What can hang from each mark:
q_373: q_235 q_289 q_467 q_679
q_294: q_535
q_289: q_373
q_884: q_235 q_467 q_677
q_235: q_373 q_884
q_223: q_289
q_197: q_289
q_535: q_294 q_721 q_932
q_932: q_373 q_705
q_467: q_373 q_884

In the rows, zero is written as 128.
Known rows, with every way that one mark hangs from another:
{q_932 {q_373 q_235 q_289 q_467} q_705}: [ 85 127  96 122 171 137  72  93 123 135 131 156 166 104 150 105 119 128
 118 160 170 119 111 159 100 114 122 123  82 132 120 118 122 148 116 130
 159  91 141 161 117 145 108 111  81 143]
{q_535 q_294 q_721 {q_932 q_373 q_705}}: [ 73 128 116 103 126 136  93  95 131 141 107  97 156 104 138 132 100 144
 105 160 165  99 105 166 171 135 107 146 120 116 171  79 121 119 170 165
  98 161 118 122 147 134  96 183 111 127]
{q_467 {q_373 q_235 q_289 q_679}}: [127 107 112 120 125 142  92 105 116 148 136 142 134 110 147 108  98 145
 104 135 148 182 125 118 109 122 120 148 185 125 112 130 118 120 104 134
 148  82 152 136 115 137 132  99  80 118]
{q_373 q_289 {q_467 {q_884 q_235}}}: [142 146 127 113 153 124 104  96 118 114 140  97 129 108 157 108 147  84
 129 131 150 158  92 131 133 127 114 152  83 135  86 147 123 151  95 112
 176 101 144 153 120 134 140 139 114 122]
{q_235 q_373 {q_884 q_467 q_677}}: [133 150 125 108 120  95 110  90  98 131 129 156 124 125 167 125 113  64
 181 107 128 168  96 155  96 136 145 147   4 127 130 181 107 124 151 134
 185 130 132 158 150  93 179 107 180 130]
{q_294 {q_535 q_721 {q_932 q_373 q_705}}}: [ 71 135 125  84 155 130  87  85 117 139 113 144 156 113 147 131 122 149
 112 172 166 103 118 164 178 142 107 146  79 118 186  68 124 113 167 175
  72 136 130 122 147 143  77 162 126 113]
{q_294 q_535}: [145 132 141  84 138 123 101  94  93 129 106 123 161 116 142 121 149 126
 133 161 147 134 111 121 161 137 119 142  90 115 138  71 120 134 147 152
  70 137 131 141 140 120 122 140 137 112]
{q_197 {q_289 q_373}}: [174 143 134 106 142 139  98 106 105 116 106 119 115 117 142 110 145 126
 148 122 141 112 111 111 163 144 115 147 143 100 133 142 111 126 151 161
  89 121 117 119 159 114 137 123 131 121]
{q_467 {q_373 q_679}}: [143 121 127 114 127 133 104  95 115 148 119 113 127 118 142 117 114 138
 120 135 139 166 133 131 167 134 128 143 132 116 127 149 115 113 125 146
 123  85 137 136 142 123 138 106 130 100]
{q_373 {q_235 q_884} q_467 q_679}: [111 106  96 134 112 122  95  71 126 124 133 145 125 121 173 112 114  81
 115 145 123 166  88 133 121 107 137 128 129 133 103 141 120 150 124 124
 182 120 138 141 125 152 140 104 109 111]
{q_373 q_467}: [143 138 126 109 139 127 103  84 119 120 118 116 150 116 153 107 151 116
 126 158 156 124 105 133 150 122 126 141  79 130 116 126 120 146 137 137
 116 115 123 155 143 126 135 133 135 119]
{q_197 {q_289 {q_373 q_235}}}: [161 134 121 119 130 142  89 106 104 121 111 144 119 118 150 102 135 125
 137 125 141 128 102 106 136 138 115 131 171 102 125 136 119 130 139 160
 114 129 123 123 146 121 132 113 115 121]
{q_294 {q_535 q_721}}: [138 138 139  74 115 137 108  87 102 126 109 139 163 125 152 115 154 129
 118 163 174 125 107 120 168 140 113 152 125 120 148  74 124 132 156 166
  43 137 130 139 142 127 110 173 138 103]
{q_235 {q_884 q_467}}: [149 136 127 111 109 109 106  81  98 124 122  92 129 121 158 126 133  76
 154 125 124 130  71 140 144 123 129 134  42 132 127 170 110 139 147 146
 143 162 133 143 150 100 149 115 141 117]
{q_197 {q_289 {q_373 q_467}}}: [156 152 126 115 141 134  96  89 122 105 113 129 108 118 154 107 153 126
 137 140 146  92 112 117 173 136 118 149 114 104 124 140 114 138 146 154
 101  99 114 131 154 131 141 118 127 122]
{q_235 {q_373 q_679} {q_884 q_677}}: [121 125 115 108 131 110 108  96 111 139 126 165 120 125 160 126  99  81
 161 107 121 201 123 145  90 133 150 148  91 122 125 153 107 121 139 121
 188 100 136 139 138 115 170 111 165 120]
{q_223 q_289}: [171 123 124 101 132 134  99 100 112 132 115 105 147 116 148 105 148 135
 148 139 128 118  91 124 153 131 115 129 128 119 128 126 124 137 133 130
 123 138 130 140 148 109 127 147 141 117]
{q_223 {q_289 {q_373 q_467}}}: [162 134 121 112 133 142  96  83 132 118 118 129 134 114 165  99 147 132
 154 146 144  84 104 133 188 130 118 148 126 114 130 165 121 144 140 134
 146 101 114 137 157 137 124 122 134 117]
{q_289 {q_373 {q_467 {q_884 q_677}} q_679}}: [132 139 118 117 142 134 103  85 112 101 131 162  88 113 180 110 114  77
 157 137 150 154 125 127 213 149 135 148 118 108 106 217 115 140 143 127
 202  81 124 129 147 163 155  98 142 120]
{q_932 q_373}: [143 126 123 104 147 137  96  98 114 149 116 115 157 119 139 108 142 116
 162 140 155 119 114 140 150 134 123 128  74 120 130 136 119 131 142 143
 111 126 139 158 153 110 124 136 136 119]
{q_289 {q_373 {q_235 q_884}}}: [149 121 120 120 111 137  97  96 112 127 121 128 142 118 164 111 123  82
 154 117 137 135  92 126 123 121 124 125 156 126 126 165 112 141 140 151
 161 129 122 116 142 126 135 101 122 110]
{q_294 {q_535 q_932}}: [125 129 143  89 147 115  98  89  99 125 111 101 142 110 143 129 137 141
 117 164 134 137 110 127 169 141 110 152  88 122 151  50 122 118 160 159
  86 164 129 115 142 133 108 145 131 112]
{q_467 {q_373 q_235 q_289 q_679} q_884}: [120 108 109 127 126 143  96 108 115 141 144 133 115 109 155 104  95 124
 110 122 149 191 121 110 129 135 115 131 181 123  99 148 122 126  90 121
 186  80 154 121 112 152 139  96  69 114]
{q_932 {q_373 q_289 q_467 q_679} q_705}: [ 87 117  98 114 184 141  77  83 128 135 129 139 140 105 144 123 105 136
 121 159 158 132 127 163 136 121 128 146  89 122 127 134 112 139 122 122
 143  75 144 156 125 150 111 105  88 137]
{q_235 q_373 q_884}: [141 125 124 112 129 120 109  94 125 146 116 126 156 122 148 120 128  94
 159 108 127 158 109 141  70 125 134 136  82 133 132 118 113 128 134 130
 145 114 124 137 147 103 155 124 148 111]
{q_289 {q_373 {q_235 {q_884 q_467}} q_679}}: [135 119 108 130  96 127  91  70 104 128 129 146 106 120 177 124  90  64
 151 123 117 156  78 135 165 129 135 145 137 119 129 217 110 129 152 148
 186 149 135 130 146 134 137  75 119 111]
{q_932 {q_373 q_235} q_705}: [104 124 107 119 159 135  78 104 110 151 114 145 166 112 142 111 116 112
 136 148 149 132 112 160 118 129 128 103  85 121 140 130 121 133 128 147
 146 123 138 154 135 123 108 118 119 123]
{q_467 q_373}: [152 135 138 108 127 129 109 105 114 145 117 101 153 117 140 110 137 137
 129 135 155 138 128 133 148 132 120 130 103 123 131 144 116 120 125 155
 112  91 130 140 145 109 141 120 139 105]
{q_197 q_289}: [164 137 128 104 141 128 102 106 102 119 109 103 127 121 137 114 156 131
 133 129 134 130 102 109 135 137 114 129 116 111 119 103 116 131 138 149
  82 140 130 135 146 103 142 142 131 123]
{q_235 {q_373 q_289 q_679}}: [140 116 116 105 152 140  96  95 126 149 124 150 138 111 141 120 102 136
 135 124 140 193 132 127  76 132 131 173 156 126 128 104 113 117 127 115
 128  94 140 145 129 123 136 116 106 130]
{q_294 {q_535 q_721 q_932}}: [120 135 138  80 121 129 105  83 110 120 116 129 146 117 153 125 140 143
 103 168 166 130 102 126 178 142 106 163 123 126 162  51 125 118 169 172
  58 158 128 114 146 137  94 177 128 108]
{q_197 {q_289 {q_373 q_235 q_467 q_679}}}: [131 129 100 135 129 139  83  84 125 114 121 167  94 118 166 107 121 119
 117 146 129 138 107 111 162 132 127 149 177 102 116 150 120 131 138 145
 141 105 127 133 140 157 133  99 105 121]
{q_373 q_235 q_467 q_679}: [119 117 101 128 125 131  90  74 122 128 125 153 130 117 165 106 119 111
 106 163 139 164 104 128 138 119 135 136 140 127 109 132 126 141 129 130
 152 116 137 156 127 153 130 115 112 117]
{q_373 {q_235 {q_884 q_677}} q_467 q_679}: [103 120  98 125 116 110  97  81 109 111 139 168 113 124 183 113 109  72
 128 142 133 177  95 138 120 115 146 131 107 130  94 168 116 150 129 121
 208 115 141 144 122 149 162 105 136 122]
{q_294 {q_535 {q_932 {q_373 q_679}}}}: [ 95 107 122  97 158 123  83  78 115 151 118 130 119 112 146 134 106 141
 132 168 127 142 121 139 193 149 120 158  80 110 156  80 123 104 160 148
 107 138 149 129 147 148  96 133 121 111]
{q_535 q_294 q_721 {q_932 q_373}}: [102 121 119 100 102 139 102  92 134 144 114  86 150 112 143 120 119 137
 122 158 170 101  96 141 173 140 106 163 130 119 154  75 127 116 172 161
  91 163 128 127 154 131 106 198 118 122]

Rows:
[128 120 106 131 124 145  86  72 132 123 123 166 120 114 170 105 111 108
 122 156 144 144 114 128 165 125 134 146 174 116 122 169 121 139 143 140
 157 100 126 142 139 161 124  94 106 115]  {q_289 {q_373 q_235 q_467 q_679}}
[117 140 108 117 145 125  98 103 101 100 148 161 122 109 175  93 130  92
 130 141 174 161 101 115 113 134 121 127 106 131  78 143 126 158 111 111
 210  98 144 143 110 156 156 121 101 145]  {q_373 q_235 q_289 {q_467 {q_884 q_677}}}
[131 150 123 109 145 117 111  95 104 101 132 136 121 116 170 102 147  84
 147 143 162 143 112 129 172 142 128 123  57 122  93 165 121 151 135 123
 183 106 128 145 139 138 165 133 148 129]  {q_373 {q_467 {q_884 q_677}}}
[150 130 116 123 119 132  93 105 106 118 119 133 112 122 159 112 131  94
 146 107 124 126  85 111 117 128 117 125 154 110 120 143 113 139 137 155
 142 136 123 110 143 121 145 106 111 116]  {q_197 {q_289 {q_373 {q_235 q_884}}}}
[139 140 124 127 140 130 101  78 128 121 128 126  93 113 168 115 122  63
 142 129 123 164 106 138 206 142 129 154 118 113 107 214 120 133 118 127
 194  91 131 143 144 153 134 111 139  97]  {q_289 {q_373 {q_467 {q_884 q_235}} q_679}}
[142 127 105 135 122 145  93  87 130 116 129 155 118 110 180  89 133 103
 149 139 137 110  91 117 183 140 114 119 147 113 110 176 133 153 119 120
 211 104 121 126 143 159 125 115 108 113]  {q_223 {q_289 {q_373 q_235 {q_467 q_884}}}}
[ 97 116 102 124 146 124  83 100 111 147 120 136 162 116 149 118 113  92
 145 129 132 133  95 165 100 119 129  97  73 126 136 139 116 142 125 141
 172 126 138 138 133 119 121 109 118 117]  {q_932 {q_373 {q_235 q_884}} q_705}
[131 139 118 110 152 133  99  88 138 133 128 148 155 109 148 107 132 136
 132 142 168 147 124 137  69 122 128 163  95 136 120  94 117 136 123 115
 129  76 129 158 132 130 144 122 111 137]  {q_235 {q_373 q_289 q_467}}
[ 90 132 124 103 158 113  88  72 126 137 122 125 139 113 156 121 140 143
 131 183 151 101 112 150 184 141 115 155  19 119 148  69 128 124 156 153
 112 122 138 142 149 152 104 141 127 115]  {q_294 {q_535 {q_932 {q_373 q_467}}}}
[110 138 109 121 151 116 108  84 121 126 133 186 101 116 173 111 108  83
 148 133 141 198 133 140 139 151 147 146  65 115 105 166 121 128 129 105
 214  71 134 150 137 148 171 115 153 122]  {q_235 {q_373 {q_467 {q_884 q_677}} q_679}}
[118 101 107 124 113 133  95 103 116 145 144 129 128 116 156 116  96 118
 112 116 135 183 110 124  89 113 123 138 179 133 107 139 113 128  98 129
 178  86 153 123 112 136 141  89  83 112]  {q_467 {q_373 {q_235 q_884} q_289 q_679}}
[ 97 139 135  82 141 125  96  87 106 118 108 132 152 110 147 136 124 147
  88 170 161 126 113 150 174 140 105 147 116 124 181  51 121 121 166 177
  64 155 120 107 140 141  86 162 123 114]  {q_294 {q_535 q_721 {q_932 q_705}}}
[131 140 124 102 130 117 100  99  87 128 142 145 100 113 157 120  97 123
 136 132 155 173 122 137 164 137 132 166  87 116 116 202 107 114 130 138
 163  90 156 152 131 118 164  89 133 136]  {q_884 {q_467 {q_373 q_289 q_679}} q_677}
[139 123 122 104 140 126 104 100 124 143 128 123 158 115 145 119 123 109
 153 103 142 162 111 134  43 118 125 150 111 138 125 101 109 134 119 119
 146 104 134 134 131 108 151 117 114 127]  {q_235 {q_373 q_289} q_884}
[145 112 114 121 122 150  88  88 112 133 115 152 125 113 159 111 102 106
 134 138 138 165 112 121 159 132 131 145 205 112 130 169 117 126 148 146
 147 124 128 130 142 145 119 100 112 113]  {q_289 {q_373 q_235 q_679}}
[148 148 143 120 131 116 116 114 113 145 127  86 125 118 145 108 136  89
 136 110 134 168 112 136 162 144 118 130  75 121 107 180 123 119  91 139
 169  89 139 142 138 111 148 128 152  89]  {q_467 q_373 {q_884 q_235}}
[111 137 128  97 134 134  98  92 119 117 112 106 149 110 147 128 120 142
  93 150 164 130 110 154 151 133 109 132 130 136 169 101 118 123 165 170
  96 154 115 106 146 131  98 161 124 122]  {q_535 q_721 {q_932 q_705}}
[ 82 120  98 129 175 135  86  78 131 135 123 138 121 109 156 119 107  98
 133 152 138 138 123 160 191 142 131 115  57 111 122 165 119 140 122 118
 184  83 136 148 140 157 120 108 112 115]  {q_932 {q_373 {q_467 q_884} q_679} q_705}
[131 133 125 114 134 121 112 109  98 130 133 138  98 117 160 113 107 101
 139 119 143 187 135 124 188 155 131 128 104 108 107 192 115 118 120 133
 194  74 142 128 135 133 167 108 147 109]  {q_467 {q_373 q_679} {q_884 q_677}}
[133 134 108 132 120 126  92  90 121 106 125 149 108 123 172 106 140  95
 134 123 132 105  87 119 123 122 120 132 138 115 112 145 116 147 133 149
 155 111 120 119 140 140 149 101 111 118]  {q_197 {q_289 {q_373 {q_235 q_884} q_467}}}
[ 90 108 108 106 103 141  97  82 140 148 116  99 126 113 147 126  94 137
 111 161 156 128 101 141 194 140 113 173 160 112 154  90 125 110 171 153
 107 159 137 127 149 147 103 184 107 119]  {q_535 q_294 q_721 {q_932 {q_373 q_679}}}
[131 118 112 109 148 139  94  81 122 117 131 126 129 108 153 115 123 130
 113 157 155 151 113 125 135 117 124 164 138 129 107 115 115 143 125 117
 125  99 141 147 126 147 130 120  93 132]  {q_373 q_289 q_467 q_679}
[134 138 124  96 144 115 106 111 106 130 135 156 144 117 153 119 116  93
 166 100 150 179 116 138  46 127 134 152  86 135 116 123 105 135 128 120
 175  96 137 137 128 106 172 120 143 141]  {q_235 {q_373 q_289} {q_884 q_677}}
[107 114 107 110 170 138  81  91 112 152 110 127 141 112 137 127 104 122
 137 146 132 146 128 162 160 136 133 122  91 112 148 145 113 124 137 138
 129 114 139 150 144 126 112 111 127 118]  {q_932 {q_373 q_679} q_705}
[ 98 127 129  81 134 134  95  82 120 141 121 132 146 120 152 121 136 144
 130 170 175 106 111 139 181 149 105 160  90 122 171  69 128 112 174 169
  70 140 140 130 152 139  88 174 131 106]  {q_294 {q_535 q_721 {q_932 q_373}}}
[119 137 113 112 120  99 106  80 102 136 132 171 102 126 169 133  90  62
 170 112 116 194 104 153 114 139 154 154  42 121 129 194 105 118 149 127
 199 120 141 153 145 107 177  97 173 125]  {q_235 {q_373 q_679} {q_884 q_467 q_677}}
[130 149 122 100 130 103 104  97  98 127 141 160 126 119 163 125 108  80
 174 104 146 171  97 149  67 131 137 158  28 132 120 166 104 130 137 123
 186 113 142 151 135  99 179 101 149 144]  {q_235 {q_373 q_289} {q_884 q_467 q_677}}
[122 121 108 114 154 136  94  80 141 141 130 164 133 109 152 116 108 133
 123 144 151 174 131 137  86 126 136 179 121 130 118 104 115 128 122 109
 142  72 138 157 128 140 139 112 105 133]  {q_235 {q_373 q_289 q_467 q_679}}
[ 98 120 116  93 116 146  95 100 135 140 126  89 152 105 140 118 114 155
 116 154 185 104  97 135 142 131  97 180 155 124 146  59 124 121 160 149
  89 150 137 123 137 138 104 195  88 140]  {q_535 q_294 q_721 {q_932 {q_373 q_289}}}
[148 129 108 126 123 143  87  86 131 122 123 159 137 114 172  91 136 125
 142 151 144 102  93 125 159 125 120 138 150 116 123 158 128 146 132 133
 174 106 120 141 145 147 120 114 120 118]  {q_223 {q_289 {q_373 q_235 q_467}}}
[113 120 105 120 157 136  99  81 141 135 137 152 116 107 158 112 107 112
 129 131 148 184 127 126 105 137 129 164 115 126 104 124 120 133 113  96
 182  70 138 141 126 155 146 111  89 129]  {q_235 {q_373 q_289 {q_467 q_884} q_679}}
[141 143 113 128 132 136  88  92 120 111 119 157 111 119 163  99 141 120
 124 144 145 105 104 113 143 132 120 140 148 107 114 136 122 140 139 154
 127 105 120 133 145 143 138 111 115 124]  {q_197 {q_289 {q_373 q_235 q_467}}}
[138 115 125 107 139 141  99 104 116 141 131 111 131 109 139 115 110 151
 115 132 152 166 132 124 137 128 119 159 158 122 122 133 111 115 115 135
 119  71 147 134 127 129 135 103  97 119]  {q_467 {q_373 q_289 q_679}}
[115 147 116 105 145 112 105  94 121 118 141 167 137 116 166 113 125  96
 155 118 156 159 118 147  54 120 138 159  58 138 106 129 108 144 125 110
 185  76 132 150 127 125 176 116 136 142]  {q_235 {q_373 q_289 q_467} {q_884 q_677}}
[139 145 134 100 148 126 112 125  97 120 142 130 123 109 153 103 125 118
 145 113 175 161 131 117 141 148 113 132 102 121  99 161 115 128 108 130
 176  65 142 126 125 124 165 113 122 130]  {q_467 {q_373 q_289} {q_884 q_677}}
[131 106 110 100 160 149  86  96 118 149 130 124 133 111 140 116 114 132
 147 139 152 147 122 130 134 130 122 156 129 121 122 130 114 126 128 122
 127 102 157 153 135 129 116 121  99 131]  {q_932 {q_373 q_289 q_679}}
[114 136 108 113 127 116  96  97 103 101 149 159 139 116 176 103 128  87
 132 135 162 154  89 132  71 108 128 133 100 142  86 134 114 161 117 120
 199 106 142 143 111 139 161 114 110 143]  {q_373 {q_235 {q_884 q_677}} q_289 q_467}
[107  94  94 120 134 139  82  92 117 151 143 142 133 117 156 114 100  98
 148 127 134 165  94 131  90 115 126 135 143 130 110 133 116 138 115 118
 179 116 163 139 119 139 124 106  83 127]  {q_932 {q_373 {q_235 q_884} q_289 q_679}}
[ 99 135 113 108 128 136  97  70 148 131 132 126 139 120 163 107 140 135
 124 169 182  90 109 152 171 133 114 154  76 135 145 122 126 125 166 160
 114 123 131 138 156 149 100 170 125 116]  {q_535 q_721 {q_932 {q_373 q_467}}}
[132 165 131 113 145 104 112  99 101 108 135 127 114 119 169 107 148  59
 149 130 144 172  99 144 161 140 130 133  31 124  88 185 123 145 111 122
 206 105 138 162 133 126 165 143 174 115]  {q_373 {q_467 {q_884 q_235 q_677}}}
[118 112  98 121 133 139  86  82 121 123 138 150 133 111 162 105 113 126
 100 160 154 173 105 119 108 113 126 154 171 133  99 111 122 147 119 116
 154 103 147 150 113 159 128 115  78 135]  {q_373 q_235 q_289 q_467 q_679}
[ 83 131 110 111 104 132 100  75 151 135 120  99 142 113 155 116 124 138
 110 177 181  83  97 148 185 132 110 166 100 123 147  80 129 125 170 156
 103 142 125 139 151 149 110 196 115 125]  {q_535 q_294 q_721 {q_932 {q_373 q_467}}}
[113 116 104 119 141 126  98  75 142 135 138 149 130 115 161 122 103 109
 131 125 135 173 115 141  65 114 137 170 112 137 111 113 109 136 116 104
 171  76 137 144 124 139 152 105 103 127]  {q_235 {q_373 q_289 q_467 q_679} q_884}
[124 145 113 121 115 121  98  89 108 104 134 167 125 120 187 105 127  68
 154 132 152 132 100 140 134 119 137 129 111 127 109 191 113 153 142 143
 203 101 121 134 139 142 159  95 143 124]  {q_289 {q_373 {q_235 {q_884 q_677}} q_467}}
